Known rows, with every step that occurs
n-c-u: [  1  11  -3 -16 -18  35   3  20  14 -14  20  12 -10  21 -25 -21   3   4
  -4  -3  35 -10   0  -4 -18  -5  -6  17  -2  25   2  27 -21 -11 -11  -5
 -15 -14  20  46  13   6  13]
n-u-b-w-p: [ -4  33 -24   2 -36  22 -23  44 -14 -66  25   6  -9   7 -20  -6   1  17
   6   6  60  16  16 -32   6 -13 -15   9   2   4  11  26 -12  -7 -12   1
  -3 -13  39  36  37 -17 -16]
n-y-c-u-b: [  4  11 -30 -23 -16  32   6  55  -5 -46  25  25  32  25  -2 -29  17  10
  -7  -9  39  15  13  -6   1 -13 -14  13   6  20   7  34 -24  -5 -12   7
 -16 -13  10  25  48 -16   7]
p-y: [ -7  -5  -5 -12   1  -7  -8   7   0 -24   4   6   6  16  13  -3   9 -11
   1   7  21   1  14 -16  -9  -6  -4   7 -12   6  -8  15 -20 -13 -12   0
 -21 -18  -1  16  17 -15  -5]
c-u-b-w-p-y: [ -7  21 -26  -9   2  32 -20  52 -39 -56  27  15   3  23  11 -26  17   1
   3  -3  60   8  32 -39 -29  -7   0  12   7  13   7  14  -6 -22 -14  -6
 -19 -19  42  54  30 -16 -13]
b-n-w-p: [ -7  17  -2   4 -38  14 -13  -3 -10 -18  20   7   8   8 -25  -5  -8  21
   1 -16  44 -11   4 -45   7 -23 -12  25   0  19  -2  22  -4  -9 -11   0
   0 -13  30  14  32  -2 -16]
n-u-p-y: [ -9  13 -23 -16 -13  16 -12  49   7 -68  15  20   3  23  -2  -3   0  -5
   2   9  38  15  -4  -8   9   4  -7  12  -7  -5   0  30 -36 -11 -11  -9
 -22  -6   7  15 -15 -20   2]
j-y-c-w-u-n: [-13  19 -21 -24 -43  41 -21  28  -5 -49  22  -2  40  15  12 -33   9 -15
 -31 -13  64   1  39 -13  -2 -20 -21  14  -1  10   6  10  -9 -13 -17  -4
 -21  -7  15   9  20  -5   1]
b-w-y-c-u-n-p: [ -9  34 -14 -22 -30  42 -19  37 -24 -41  27  13  48  12  -2 -34  15  -2
 -10 -15  53  12  41 -30  -3   3  -8  17   1  31  -8  31  -1 -34  -9  -8
 -18  -7  30  23   8   3  -8]
w-u-b-n-y: [-11 -20 -46  -4 -38  14 -15  59 -10 -43  32  19   2   1  -5  -3  11  11
  -6  14  56  17  30 -28  16 -10  -8  16  20  -1  11  24 -20  -3 -10   4
  -3   6  45  10  91 -17 -14]
b-n-p-y-c-w-j-u: [-24   1  -1 -11   5  63 -12  18 -25 -75  38  13  49  19  -8 -18  12   0
 -42 -34  43  -3  51 -28 -20  -2 -20  23  -9  48  -3  14 -13 -33 -14   4
 -16 -26  51  23  32 -19  -2]
n-y-c-u: [  2   8 -12 -32 -17  34   5  14  -4 -24  24  22  37  19  -8 -24  12   7
 -12 -12  30   8   5  -8  -3 -13  -9  19  -9  23  -5  34 -27 -14 -12   2
 -16 -20   4  28  15  -4  11]
b-n-u-p-y-c-w-j: [-16  16 -10 -15  -9  47 -15  66 -23 -66  32  19  44  24   0 -16   4  -9
 -10 -22  50   1  30 -31   5   0 -21  22  12  29   1  17  -1 -32 -13  -3
 -15  -5  53  10  21 -29   6]
j-u-b: [ -1  20 -38  -3 -25  11 -12  29  17 -65  17  14  -3  13   4 -17  16   7
 -15  21  48   5  18   6  -2   1 -19   1  -3   3  14  12 -14   0 -16   5
 -12 -15   7  22  41 -20  -5]
b-n-p-y-c: [-11 -10   1  -8   8  21   2   8  -5 -33  15  16  47  19  -2 -11   9   0
 -13  -7  28   5  33 -17  19  -2 -17  20  -1  42 -14  27 -20 -19  -6   8
 -13 -11  19  -6  22 -11  -9]
y-c-w-u-b-n-p: [-12 -12  -9   4 -25  49   4  45 -20 -43  30  17  36  18 -15 -31  15   5
  -4 -13  68   0  50 -27  -4 -21 -32  23  21  34   5  20 -12 -17 -10  11
  -7   2  51  16  63  -5   1]
n-u-y-c-w: [ -3  27 -16 -16 -25  46  -2  49  10 -46  14  15  28  16   0 -23  12  -1
  -7 -14  43  -3  14  -3  -5 -24 -27  17   7  10   2  29 -14  -8 -12   7
 -16  -7   7  19  13 -13  19]
w-n-c-y: [-12  20  -8 -19 -31  30  -7  27  -8   5  24  -5   8  22  -9 -21   4  -6
 -10 -25  30 -12  21 -14 -19  -8 -21  17   6  41   8  23 -25 -18  -9  -5
 -18  -7  16  41  25   0  13]
n-u: [ -2   9 -14  -9 -25   5  -7   1  15 -28  15  10 -10   0 -22  -1  -2   9
   5   8  37   7  -5  -2  10  -4 -13  11 -13  -1   0  27 -25  -4 -12   1
 -12 -15  10  24  23  -7   0]
c-u-b-n: [  4   3 -36   2 -11  12  -8  41   1  -8  25  27  -8  11   8 -29  22   8
   5  13  63  -7  23  -2  -3   7  -8  14  24   8   7  10  10  -9  -9   7
  -9   0  43  16  71  -3  -7]
u-n-y: [ -3   6 -32 -16 -43  -6 -15  36  17 -20  18   7  11   7  -2  -5   4   0
  -4  14  19  11  -3   1   9 -11   1   7  -6  -6  -1  31 -21   3  -7   2
 -17   1  -2  -4  36  -8  -7]
p-y-c-w-j-n-u-b: [-18  10 -24  -9  -1  61  -5  61 -30 -95  35   7  36  19   2 -19   4  -9
 -39 -30  44   1  38 -13  -7  -6 -30  18   7  22  17  18  -3 -13 -14  10
 -26 -23  37  17  58 -33   1]
u-n-p: [ -7   3 -15  -3 -36  -1 -12  20  22 -23  15   6   9  13 -15 -13   4  -2
   7  10  25   2  11   0   2  -1 -11  10  -9   5  -5  28 -19  -3  -6   1
 -19   1   1  -1   9   3  -8]
w-p-y-c-u: [ -5  24  -7 -29   7  38 -12   4 -32 -33  23  14  51  30   6 -28  11  -5
  -2 -20  46  -6  23 -39  -9  -1 -16  23 -10  40  -5  16 -15 -30 -16 -12
 -25 -27   3  40 -16 -11   1]
y-c-u-b-w-n-p: [-12  33 -15  -5 -21  53 -13  45 -30 -45  34  20  37  19 -12 -37  17   6
  -4 -15  68  12  50 -25 -16  -3 -27  19  13  38   5  31 -12 -28  -8   8
 -15   0  41  18  32 -11  -4]
n-c: [ -2  11   3  -8 -28  10   2  14  25 -18   8   1  -5  20 -22  -6  -3   3
  -2   3  19  -6   3  -8   1 -11 -14  12  -5  22  -1  27 -19  -5 -11   0
  -9 -14   6  25  20  -5   5]
n-y-c-u-b-w: [  3  18 -25 -17 -17  37   1  61 -13 -57  26  26  26  18   0 -30  20   9
 -13   0  48  24  22  -9  -7 -21  -9  11   8  17   5  35 -14 -11 -10  13
  -9  -9  36  31  55 -17   0]
u-p-y-c-w-n: [-15  40   1 -19 -13  33 -14  47 -29 -34  17   6  62  43  22 -34  12 -21
  -2 -26  45  -2  35 -27 -17  -8 -22  20   9  35  -4  15 -13 -34 -13  -2
 -26   1   1  -1 -17 -21  12]
c-w-j-u: [-15  15 -13  -8 -28  29 -20   5  -8 -48  27   4   2  13  -6 -15   7  -3
 -19 -22  39 -14  27 -21 -43  -4 -14   9 -18  13   5   2  -7 -23 -21   0
 -15 -28  30  47  29 -11   2]
j-n-u-b-w-p: [-10  28 -36   6 -36  37 -16  34 -14 -88  35   7  -1   3 -12 -14  -4  12
 -27   3  62   9  13 -19   7  -7 -18  18  10   4  18  25  -5   2 -11  10
  -6 -17  44  19  30 -10 -16]
w-y-c: [ -4  27  -4 -23 -29   2  -7   5 -11 -16   2  -2  50  20  15 -15  10  -4
  -3 -17  27  -1  34 -38  20  -1 -22  12  -8  29  -9  18  -6 -30 -17  -3
 -12 -21 -13  14  12 -13  -4]
n-p-y-c-u-b: [ -4   0 -18 -16  15  46   6  51 -14 -62  22  25  36  35  -2 -31  21  -1
  -5 -12  42  11  31 -10  -9  -4 -19  16   0  30   1  31 -30 -16  -9   3
 -29 -16  11  29  26 -15   4]

Rows
[-25   7   0 -19   1  63  -8  15 -26 -87  29   9  49  29 -10 -19  10  -7
 -36 -40  31   1  46 -28 -35  -8 -23  18 -27  42  -2  18 -29 -32 -18  -1
 -26 -35  25  42   7 -21   6]	n-p-y-c-w-j-u
[-15  18 -11  -4 -52   1 -31  37   2 -34  15   7   1   1 -20   0  -8  -1
   9  -6  24  -3  16 -30  -4 -11 -19  11  -8  -3   4  23   1 -10 -12  -9
 -17  -3  18   8  42 -19 -16]	u-n-w-j
[-15  13  -8 -24 -16  24 -17  45 -16 -68  12  21  47  29  15 -16   7 -22
   5  10  52  11  36 -36  11  -2 -26  17   1  19  -1  16 -26 -26 -17 -14
 -24   1   1  10 -27 -26   4]	w-u-p-y-c
[-11  33 -23   5 -36  -2 -29  42 -17 -27  19   3   2   9   9 -17  12   0
   9  10  57   9  42 -24 -11  -6 -18   5  13   9   8  16   0 -16 -11  10
  -7   4  33   6  56 -21 -18]	u-b-w-n
[ -3  16  -9 -23 -25  12  -4  -4  14 -43   4   2  35  26  15 -19   4  -2
 -30 -12  31   2  23  -9  20 -12 -20  11 -16  14  -1  19 -18  -8 -17   6
 -12 -24 -11   4   6 -15  -4]	j-y-c
[  5  30 -11 -22 -22  24  -4  32   9 -33  15  31  38  36   8 -40  11  -8
   8   2  52  -5   7  -8  -1   3 -22  18   4  21  -2  20  -9 -22 -15  -8
 -19  -4   0  18 -33  -4  14]	y-c-u-p
[-25   4 -34  -4 -47  43 -17  39   0 -80  21  23   2  -2  -2  -4  -4  -3
 -31  -3  51  -6  22 -25 -10 -21 -23  28  11 -18  13  27 -22   3 -13  -2
 -18  -2  15   3  12 -11   0]	j-n-w-u-y
[  2   0 -22  -3  -7  40   5  40  -2 -33  30  30  32  20 -11 -38  19  13
  -3  -5  58  -1  31  -5  10   2 -24  22  19  35   3  27  -5 -14  -7  11
 -10  -1  39   8  52  -2  -2]	y-c-u-b-n-p
[-14   7  -5 -25 -32  45  -5   2 -14 -49  18  -1  34  21   8 -28   7  -9
 -33 -24  58  -1  39 -27 -13 -25 -21  17  -9  16   4  11 -21 -18 -21  -1
 -15 -24  16  31  13  -6   6]	j-y-c-w-u
[ -8  -6 -31 -12 -34  27 -10  56 -12 -50  29  21  38   6  -3 -10  12  10
 -11   9  56  20  39 -30  34 -13 -23  18  21  20   7  27 -14  -6 -11   5
  -2   6  37  -2  81 -25 -11]	w-u-b-n-y-c
[-14  36   7  -4 -40  23 -22  21  -5 -18  18  -6   1  10 -21  -7  -4   1
  -7  -1  42   2  28 -27 -12 -10 -14  13   6  30   2  26 -11 -19  -8   2
  -5  -3  35  16  26 -11  -5]	b-w-n-c
[ -7  16 -32 -29 -28  51   7  39   5 -68  34  35  52  36   9 -38   3  -4
 -39 -14  40   3  -3   3   2   1 -11  29   9  14   5  35 -22  -8 -11   0
 -21  -9   5   0 -31  -3  16]	j-n-y-c-u-p
[-22 -28 -20   6  -4  44  -6  59 -31 -53  33  14   8  18  -4 -16  17   0
  -6 -11  63   6  47 -29 -24 -15  -7  19  18  16   5  16 -24 -17  -9   7
 -17   0  59  29  76  -8  -5]	c-w-u-b-n-p-y
[ -4   9   4 -18   6   5  -5   5  -4 -31   2   8  43  19  15 -12  11 -12
  -3   1  22   2  25 -15  10  -6 -21  11 -11  25 -10  17 -16 -18 -13   5
 -20 -18 -10   7   8 -21  -1]	p-y-c
[-16   9 -12 -15 -39  22  -8  18 -21  -5  26  -4  17  20  -7 -14   6   3
  -9 -33  30   1  12 -22 -33 -23   1  17  -3  14   0  27 -28 -16 -10   8
 -15 -11  13  21  40  -3   6]	c-w-n-y
[ -1  26 -10 -30 -18  28  -7   9 -21 -12  13  10  45  21  12 -30  16  -2
  -3 -23  43  -4  31 -35   1   8 -13  18  -3  32  -7  18  -5 -36 -17  -8
 -17 -24   2  33   9  -4   3]	w-y-c-u
[ -1  10  -3 -27  15  29  -1   9 -14 -23  14  20  35  21  10 -27  17  -9
  -5  -6  40   1  20 -11 -12  -1 -14  16  -9  28  -8  17 -15 -25 -13  -2
 -27 -21   3  27   1 -11   6]	p-y-c-u
[-21  -9  20 -15   0  42   0  23 -29 -48  20   2  48  36  -9 -15   6 -12
  -6 -46  16  -6  43 -40 -32 -14 -20  18 -19  39  -7  22 -24 -34 -15   3
 -25 -28  21  33  13 -18   6]	n-p-y-c-w-j
[-10  -3   7 -16   5  20   5   5  -3 -47   8  10  46  27  -6 -10   7  -4
  -7 -12  17   8  25 -19   4  -9 -20  16 -18  34 -13  31 -36 -18 -10   4
 -22 -19  -9  12   1 -16   0]	n-p-y-c
[ -7  24  -2 -17   3  53 -10  13 -37 -39  29  22  45  17 -15 -24   5  13
 -15 -26  53  -2  17 -45   1 -17 -15  34   5  44  -4  24  -5 -24 -11  -8
 -16 -22  35  27  23  -9  -8]	b-n-w-p-y-c-u
[ -6  34 -36   6 -37  38 -20  32  -6 -78  32  17   6  11 -21 -13   2  30
 -24  -3  63   3  17 -29   8 -16 -20  19  10  17  16  19  -6   1 -13   2
  -2 -15  38  18  59 -17 -18]	j-u-b-n-w-p
[-12  10 -45  -8 -25  50 -13  77  -3 -63  41  12  -3  18  -5 -19  11   4
 -39 -11  47  -8  43 -10  -5   5 -26  11  21  36  26  11   0 -12 -14  -5
  -8 -12  65  49  84 -22   1]	w-j-u-b-n-c-y
[-13  -6 -15  -9  -9   6 -16  31   8 -40  14   8  15  15  -2  -6   8 -10
   0   7  22   9  18  -4  -3   0  -4   9 -12   7  -6  28 -25  -8  -6  -1
 -28  -3  -1   0  12  -9 -10]	u-n-p-y
[-14  14  -5 -12 -33  47   9  20  -8 -35  22 -13  17  29  -3 -19  -2  -4
 -43 -42  26 -16  19 -20 -21  -7  -3  23   6  28   4  23  -6 -15 -13   5
 -15 -26  19  29  22   9   9]	j-n-c-w-y
[ -6  37 -34 -19 -24  32 -16  30  21 -73   9  21  39  17  20 -21  16  -3
 -28  11  43   0  30   0   9  -4 -33  13   1  12   3  18 -13  -7 -16   0
 -16  -9 -14   4  -6 -24  11]	j-u-y-c
[-12   8 -19 -12 -48   7 -21  34   2 -42  17  18   6  19   2 -12   2 -12
  17  16  57   2  18 -31  -1   1 -18  14   1  -4   4  14 -24 -19 -17 -14
 -14   6  11  20 -18  -9   1]	w-u-p
[ -5  10  15 -17  10  19   3   8 -15 -21   4   3  41  28  15 -25  16 -15
  -7 -17  27  -4  24 -11 -24 -22 -15  12  -9  30 -11  13 -13 -22 -14   9
 -22 -22   1  23  16 -12   9]	p-y-c-w
[-19  -1  -9 -14 -16  26 -13  49 -25 -51  19  15  11  30  13 -20  10 -23
   8  -5  56   0  22 -32 -36 -11  -5  16   3  -1   0   9 -29 -27 -16 -11
 -26  -2  23  36 -10  -9  11]	c-w-u-p-y
[-13  45 -33 -18 -37  39 -30  45   0 -45  19  12  40   6  -2 -10   5   1
  -7  -6  51   4  33 -19  23  -4 -36  21  13  17   6  33 -18 -14 -10  -3
 -18   5  -2 -11   9 -28   6]	w-n-u-y-c
[-25  -4 -16  -9 -38  21 -16  19 -15 -63  33   9   8   2   1   1  -8  -3
 -41 -14  21   5  24 -29 -14  -9  -1  14  -7  -3   4  26 -11 -11 -12  10
  -6 -20  45  12  35 -15 -14]	b-w-j-n-y
[-15  24 -26 -21 -37  56 -13  57 -10 -83  42  25  53  31   2 -24   6   2
 -38 -25  46   4  28 -24  -3  -6 -15  20   7  30   6  19  -8 -24 -16  -2
  -6  -8  47  10  21 -22  10]	b-n-y-c-w-j-u-p
[ -5  45 -11 -29 -39  45  -3  50 -18 -56  16  24  46  36  -3 -31   4   3
  -1 -33  47   4  13 -43   2  -9 -16  25   5  22  -1  33 -15 -31 -16 -16
 -19 -12   3  30 -16  -9   9]	n-w-y-c-u-p
[ -8   0 -28  -2 -34   6 -18  40  -5 -40  16  10  -5   9  -1  -9  10  -3
  15  17  57   5  33 -25   0  -6 -22   8   6  -4  11  12 -17  -8 -16  -2
 -13  -1  19  26  51 -17  -9]	w-u-b
[-25   2  -9  -9  -9  17 -20   9 -21 -29  22   0  21  22  -7  -3   4  -5
  -2 -21  28   5  33 -31 -14   1 -10  17 -14  23  -6  27 -40 -24  -8  -2
 -26 -11   3   8  12 -13  -9]	w-n-p-y
[ -4  15 -36  -4 -27  30  -9  61 -23 -31  25  21   3  10  -3 -19  14  21
  -5 -20  60   2  25 -37  -1  -5  -2  19  23   8   8  24   2 -18 -11  -1
  -8  -9  46  30  90  -6 -13]	c-u-b-n-w-y
[-10  10   3 -14  -3  32   2  33  -8 -39  16   4  51  27  -2 -28  14 -14
  -9 -16  26   4  26  -2 -16 -17 -16  14  -7  31 -11  27 -18 -17  -8   6
 -29  -7   2   4  14  -5   4]	u-n-p-y-c-w
[ -4   7 -30 -12 -17  45   0  52 -22 -38  30  20  47  26   1 -31  21  15
  -9 -25  57   4  49 -33  18  10 -15  23  21  39   1  28  -1 -29 -10   0
 -11  -8  35  17  58  -4  -7]	w-y-c-u-b-n-p
[ -3  28 -26 -18 -28  31 -12  42  22 -56  10  19  28   9   0  -9   7   2
  -6   7  39   5  13  -6  27 -11 -31  16   4   6   1  34 -23  -4 -12   1
 -14  -3  -5   3   3 -23  10]	n-u-y-c
[-18  21   0 -21 -23  38 -15  51 -19 -81  13  25  41  24  -8 -11  -2 -11
  -1  -3  50  16  23 -41   7 -22 -28  22   0  14  -1  30 -36 -20 -16 -15
 -23  -2   7  14 -12 -28   3]	n-w-u-p-y-c
[  1  18 -20 -15 -27  14  -7  34  10 -25  18  28   2  31   7 -32  10  -5
  13   5  49  -7   0  -8 -17   7  -5  16   3   0  -1  18 -15 -19 -13  -9
 -20  -2   7  27 -26   3   9]	c-u-p
[ -5  23  -4 -21  -5   7  -4  41   3 -51   3  20  49  40  24 -21   8 -18
   3   4  28   6  19 -17  14  -2 -20  12  -1  21  -8  20 -20 -19 -14  -2
 -22  -4 -14  -2 -29 -24   5]	u-p-y-c
[-17   2 -22 -10 -37  30 -19  49  -8 -32  16  12   2  14  13 -18  14 -14
   4  -4  56 -12  34 -30 -36 -21 -13  18  11 -11   3  11 -16 -15 -16  -5
 -18   1  21  35  19  -6  12]	c-w-u-y
